What can hang from each mark:
A: Z
R: B Z
E: F
H: B K Q
X: Q
N: B K
B: A H N R
Z: A H
K: H
Q: F H

Known rows, with every way that one mark hangs from another:
{Z A {H K}}: [-0.62 -0.29  0.29 -0.13 -2.55  2.51  0.68 -1.65 -2.56  2.05 -0.83  0.84
  3.85 -0.30 -2.90 -0.94  3.42  2.93  0.10  0.36 -0.09  0.89 -3.48 -0.16]
{X {Q H}}: [ 1.42 -1.41 -0.25  3.12  1.55  0.59  0.21 -0.29  1.11 -1.33  0.90  0.53
  2.10 -0.29  0.46  0.76 -0.01  0.49 -2.79 -0.05 -1.08 -0.47 -2.93 -1.17]
{Q {H K}}: [ 1.23 -0.43 -0.60  0.96 -1.04  1.09 -0.12 -1.08 -0.71 -2.87  0.46  1.56
  2.08  0.26 -0.18  1.32  1.38  1.08 -1.12  0.54  1.47  0.42 -2.58  0.00]
{B N}: [-1.02  1.83 -1.04  0.52 -0.73  0.54  0.49 -0.21  0.78  1.07 -2.53 -0.40
  0.65  0.18 -0.30  0.46  0.11 -1.96 -0.88 -0.21 -0.21  0.17 -0.69 -0.89]
{A {Z {H {B N} K {Q F}}}}: [-0.78 -1.03 -2.86  0.24 -4.91  1.97  3.06 -3.22 -1.21 -2.08  0.24  1.03
  6.49  1.83 -2.99 -0.84  4.18  3.13 -0.04  2.06  3.08  0.14 -5.52  0.07]
{X {Q F H}}: [ 2.83 -2.48  0.03  4.09  0.66  2.46  0.86  0.08  1.92 -2.40  1.31  0.86
  1.42  0.32  1.19  0.82  0.25  0.28 -3.29  1.21 -1.05 -0.14 -3.41 -0.23]
{Z A {H {B R} K}}: [-0.50 -0.28 -1.18 -0.26 -4.55  2.76  1.21 -2.77 -1.57  2.42 -1.55  0.00
  5.38  0.03 -3.92  0.01  3.50  3.63  0.14  1.28  0.73 -0.30 -5.04 -0.23]
{Z {H {B R}}}: [ 0.11 -0.53 -0.90  0.76 -2.23  0.55  1.22 -2.59  0.79  1.87 -1.58  0.04
  3.37  0.17 -1.64  0.95  0.98  2.30 -0.16  0.60 -0.31 -1.85 -3.04  0.52]
{X {Q F {H B}}}: [ 2.61 -3.73 -0.73  3.99 -0.76  2.42  1.17 -0.56  1.73 -3.18  1.79  0.50
  1.97  1.30  0.61  0.68  1.22  1.78 -2.22  1.71  0.10 -0.16 -4.81 -0.21]
{R {B {A Z} {H K Q} N}}: [-1.72  2.69 -4.38 -0.63 -5.32 -0.21  2.94 -3.63 -2.51 -1.37 -1.90  1.76
  5.20  2.18 -2.16 -1.26  1.30 -0.96 -1.38 -1.66  3.01  2.02 -2.51 -1.70]
{Q F {H {B N} K}}: [ 1.63 -1.52 -1.90  2.32 -4.20  3.48  1.26 -1.54  0.59 -4.00 -0.41  1.19
  2.46  2.16 -0.17  1.66  2.89  1.07 -1.09  2.39  2.63  0.95 -5.30  0.38]
{E F}: [ 0.72  0.17 -1.17  1.27 -1.38  0.20  0.69 -0.30 -1.15 -0.54  0.48 -1.39
  0.58  0.06  2.22  0.19  1.32 -0.73 -1.26  0.96  0.01 -0.81  1.03  0.13]
{R {B A {H K Q} N} Z}: [-1.41  1.51 -3.89  1.35 -4.30 -0.08  3.49 -3.93 -3.77 -0.36 -3.33  3.25
  3.11  2.86 -2.62 -3.20  1.96 -0.61 -0.71 -2.22  1.85  1.14 -1.88 -2.83]
{X Q}: [ 0.58 -0.96 -0.51  1.51  0.91  0.41  0.25 -0.19  0.66 -0.01  1.17 -0.94
  1.06 -0.73 -0.44 -0.75 -0.24 -0.26 -1.44  0.18 -0.82 -0.29 -0.92 -1.43]
{A Z}: [-0.65  1.26 -0.24 -2.00 -0.79 -0.07  1.62 -0.16 -0.12 -0.87  1.19  0.26
  1.99 -0.14 -0.33 -0.35  0.77  1.21 -0.12  0.21  0.77  0.09 -0.37  0.11]
{Z A {H Q}}: [-1.17 -1.65  0.08  1.87 -0.71  0.86  0.39 -1.38 -2.04  3.00 -1.63  1.48
  4.79  0.50 -2.83 -1.03  2.46  2.92 -0.47 -0.56 -0.82  0.01 -4.24 -0.31]
{Z A {H B Q}}: [-1.38 -3.05 -0.80  1.90 -2.31  0.74  0.88 -2.22 -2.21  2.12 -1.12  1.06
  5.39  1.55 -3.44 -1.07  3.59  4.63  0.73  0.02  0.36  0.13 -5.90 -0.33]
{N K}: [ 1.85 -0.10  0.42 -0.62 -0.55  0.03 -0.23  0.20 -1.22 -0.69 -0.04  0.97
 -1.70 -0.34 -1.14  0.54  0.57 -0.29 -0.39 -0.90  1.89  0.55  0.72 -0.35]
{B A {H Q} {R Z}}: [ 0.17  1.80 -3.23  1.09 -2.33 -0.29  3.04 -2.84 -1.56  1.36 -4.31  2.08
  5.05  1.76 -1.93 -0.86 -1.33 -1.07 -2.66 -2.07 -0.22 -2.20 -1.61 -1.78]
{X {Q {H K}}}: [ 1.63 -1.31 -1.06  2.30 -0.01  1.37  0.15 -1.11 -0.02 -2.60  1.57  0.46
  2.90 -0.38 -0.57  0.38  1.07  0.71 -2.39  0.67  0.47  0.13 -3.26 -1.38]
{N {B A R} {K {H {Q F}}}}: [ 3.19 -1.65 -0.68 -0.16 -2.97  1.02  1.53 -2.06 -1.01 -0.22  0.18  0.68
  1.17 -1.28 -1.69  2.71  0.42 -2.32 -3.57 -2.04  3.15  1.76 -1.67 -0.03]
{N {K {H B Q}}}: [ 0.85 -3.98 -1.10 -0.22 -2.52  0.11 -0.48 -2.67 -2.39 -2.24  1.27  0.32
  2.05 -0.44 -2.85  0.74  1.52  1.13  1.08 -1.56  4.45  0.59 -1.98  0.34]
{H {B A} K}: [ 0.41 -0.14 -2.14 -0.97 -5.16  0.70  1.26 -1.94 -1.84 -2.43  0.47 -0.95
  2.22  1.83 -2.17 -0.81  1.86  1.50  0.34  0.91  2.86  1.39 -2.97 -0.41]
{A {Z {H {Q F}}}}: [-0.02 -1.18 -0.54  0.69 -1.42  0.93  2.42 -1.60 -0.37 -0.80  0.76  1.82
  4.64  0.91 -1.22 -0.75  2.09  2.71 -0.83  0.87  0.57 -0.47 -3.21  0.92]

Rows:
[ 1.51  0.27 -1.38  1.19 -3.93  1.92  1.14 -1.70 -0.91 -1.07 -2.59  0.12
  2.02  0.38 -2.08  0.81  0.07 -3.28 -2.89 -1.88  2.33  1.69 -2.34  0.13] : {B A {N {K {H {Q F}}}}}
[ 0.68 -2.22 -2.06  1.48 -1.31  1.25  0.73 -1.51 -0.87 -1.44 -0.61  1.71
  3.25  1.72  0.10  0.13 -0.09 -0.33 -0.61 -0.21  1.34 -0.59 -1.81  0.25] : {B {H {Q F}}}
[ 0.03 -0.39 -1.31  2.13 -1.62  0.59  0.91 -1.26  1.06 -1.43 -1.95  0.86
  2.29  1.66  0.05  1.99  1.35  0.95 -1.06  0.21  0.95  0.00 -4.32 -0.33] : {Q {H {B N}}}
[ 1.41 -0.61 -1.51  0.99 -3.98  0.95  1.15 -2.00 -1.11 -3.69  0.04  0.76
  3.15  1.98 -1.00  0.89  1.83  2.28 -1.21  0.49  2.42  1.05 -4.72 -0.08] : {Q {H {B A} K}}
[ 0.30 -2.45 -0.97  2.66 -3.99  2.85  1.59 -1.83 -1.87  1.54 -2.68  1.79
  4.03  2.03 -3.92 -0.28  4.31  2.57 -0.54  0.31  1.66  0.77 -6.42 -0.39] : {Z A {H {B {N K}} {Q F}}}
[ 0.03  0.14 -1.10 -1.25 -2.78 -0.73  3.43 -2.51 -2.53 -0.31  1.42  1.32
  4.49  0.54 -1.97 -0.13  3.41  2.05 -1.94 -0.70  2.35  1.87 -3.55 -1.25] : {N {B {A {Z {H K Q}}}}}
[-0.55 -2.54 -2.84  1.97 -3.57  2.26  2.19 -3.36  0.22 -0.39 -1.79  0.22
  4.51  0.41 -2.34 -0.04  1.30 -0.28 -0.21  0.26  1.90 -1.18 -3.75  0.08] : {K {H {B N {R Z}} {Q F}}}
[-1.00  4.82 -3.61 -0.20 -4.91  0.88  3.38 -3.20 -0.05  1.55 -4.31 -0.04
  7.61  0.43 -3.57  0.51  0.60 -1.15 -4.02 -0.17  0.62 -0.65 -4.13 -1.10] : {B {A {Z {H K Q}}} N R}
[ 1.00 -1.93 -1.35  0.88 -2.66  1.06  0.31 -1.91 -0.90 -3.66  0.99  1.09
  2.64  1.36 -0.77  1.20  2.52  2.88  0.10  1.15  2.80  0.47 -4.16  0.03] : {Q {H B K}}
[ 0.79  2.03 -0.69 -0.59 -3.45  1.13  0.92 -1.62 -0.79  0.10 -3.07 -0.75
  1.16 -0.73 -1.88  1.15 -0.49 -3.31 -2.26 -2.69  1.46  1.53 -1.04 -0.23] : {B A {N {K H}}}
[-0.49  2.12 -0.44 -0.86 -2.64 -0.93  2.31 -0.93 -0.76 -0.64  0.55  1.01
  0.33  1.03 -0.48 -1.47  0.43  0.56 -0.89 -1.19  0.52  2.09 -0.26 -0.07] : {R {B {A Z}}}
[ 2.84 -3.67 -1.49  3.20 -2.27  3.18  1.13 -1.42  0.56 -4.44  2.60  0.43
  2.76  1.08 -0.29  0.30  2.31  2.10 -1.79  2.42  1.61  0.42 -5.19 -0.47] : {X {Q F {H B K}}}
[ 1.61  1.27 -3.58  1.29 -3.13  2.13  1.08 -1.94  0.11  0.56 -4.79  1.68
  3.42  0.83 -1.76  2.47 -0.89 -3.84 -3.24 -0.92  2.15 -1.32 -1.79 -1.04] : {B {H {Q F}} {N K} R}
[ 1.16  2.05 -2.25 -1.94 -3.42  0.54  2.30 -2.50 -1.17  0.87 -1.24  0.25
  2.99 -0.10 -0.51  2.12  0.21 -1.78 -2.74 -1.26  1.80  0.75 -1.16 -1.53] : {N {B A {H K} R}}
[ 0.68 -4.08 -2.91  1.17 -4.31  1.75  0.64 -1.99 -1.88 -4.18  2.12  0.44
  2.90  2.38 -2.33 -1.08  3.18  2.27  1.11  2.58  4.32  0.83 -4.11  0.08] : {H B K {Q F}}
[-1.23 -1.54 -1.53 -0.16 -2.27 -0.67  2.35 -2.67 -1.13 -0.74  0.91  1.10
  5.78  1.28 -2.42 -0.84  2.81  4.46  0.71  0.40  1.74 -0.73 -4.25  0.21] : {A {Z {H B Q}}}
[-0.69  0.74 -1.73  0.02 -3.93 -0.80  2.51 -3.18 -2.58 -1.10  0.58  1.96
  3.83  1.41 -2.62 -2.09  2.37  2.26 -0.90 -0.83  1.75  1.94 -2.72 -0.38] : {R {B {A {Z {H K Q}}}}}
[ 0.62 -1.27 -1.75  3.41 -0.57  0.87  1.02 -1.25  1.60 -1.29 -0.48 -0.17
  3.15  0.76 -0.32  1.04  0.95  0.62 -2.31  0.34 -0.09 -0.36 -4.85 -1.72] : {X {Q {H {B N}}}}
[ 0.97  3.33 -2.09  2.04 -3.08  0.41  3.45 -2.67 -1.11  3.12 -6.41  2.27
  3.28  0.98 -4.04 -0.46  0.60 -1.51 -3.98 -2.22 -0.29 -1.51 -2.45 -2.38] : {B A {N K} {R {Z {H Q}}}}
[ 0.70 -0.66 -2.46  1.89 -2.92  0.88  0.92 -2.14 -1.42 -0.91 -2.25  3.07
  0.42  1.89 -1.04  0.20  0.97 -1.95 -0.92 -1.67  2.80  1.36 -1.04 -0.88] : {R {B {H {Q F}} {N K}}}
[ 1.98 -1.08  0.46 -2.09 -0.92  0.41  0.54 -1.75 -0.65  1.16  0.85  0.19
 -0.35 -3.14 -1.05  3.48  0.61 -1.69 -1.55 -2.24  2.78  0.92  0.46 -0.27] : {N {B R} {K H}}
[ 2.23 -3.67 -1.08  0.55 -4.35  1.43  0.71 -2.35 -1.98 -3.12  0.76  0.28
  1.98  0.67 -2.50  0.35  1.18  0.47 -0.43 -1.07  4.13  1.39 -2.97  1.09] : {N {K {H {B A} {Q F}}}}
[-1.79 -0.17 -3.10 -0.57 -4.28  0.49  2.68 -3.66 -1.81 -1.19 -0.20  0.77
  7.05  1.28 -3.63 -0.80  3.96  3.27  0.41  1.00  3.07 -0.14 -5.07 -0.66] : {A {Z {H {B N} K Q}}}
[ 1.02 -0.77 -0.91 -0.51 -3.49  0.74  3.82 -2.15 -1.93 -1.23  1.79  1.59
  3.84  1.12 -1.41 -0.18  3.60  1.82 -2.29  0.34  2.34  2.21 -3.87 -0.37] : {N {B {A {Z {H K {Q F}}}}}}
[ 0.32 -1.66 -2.59 -0.07 -5.09  1.66  2.38 -3.21  0.22 -2.04  0.48 -0.89
  6.18  0.38 -2.09  0.74  0.12  0.58 -1.27  0.21  2.55 -0.04 -4.28  1.52] : {K {H {B {A Z} R} {Q F}}}
[ 0.33  4.98 -4.30 -1.10 -4.61  0.22  3.02 -2.65 -0.84  0.74 -5.35  1.08
  6.36  0.97 -2.94  1.81 -1.30 -3.32 -4.43 -2.58  2.41 -0.85 -2.36 -1.88] : {B {A Z} {H Q} {N K} R}
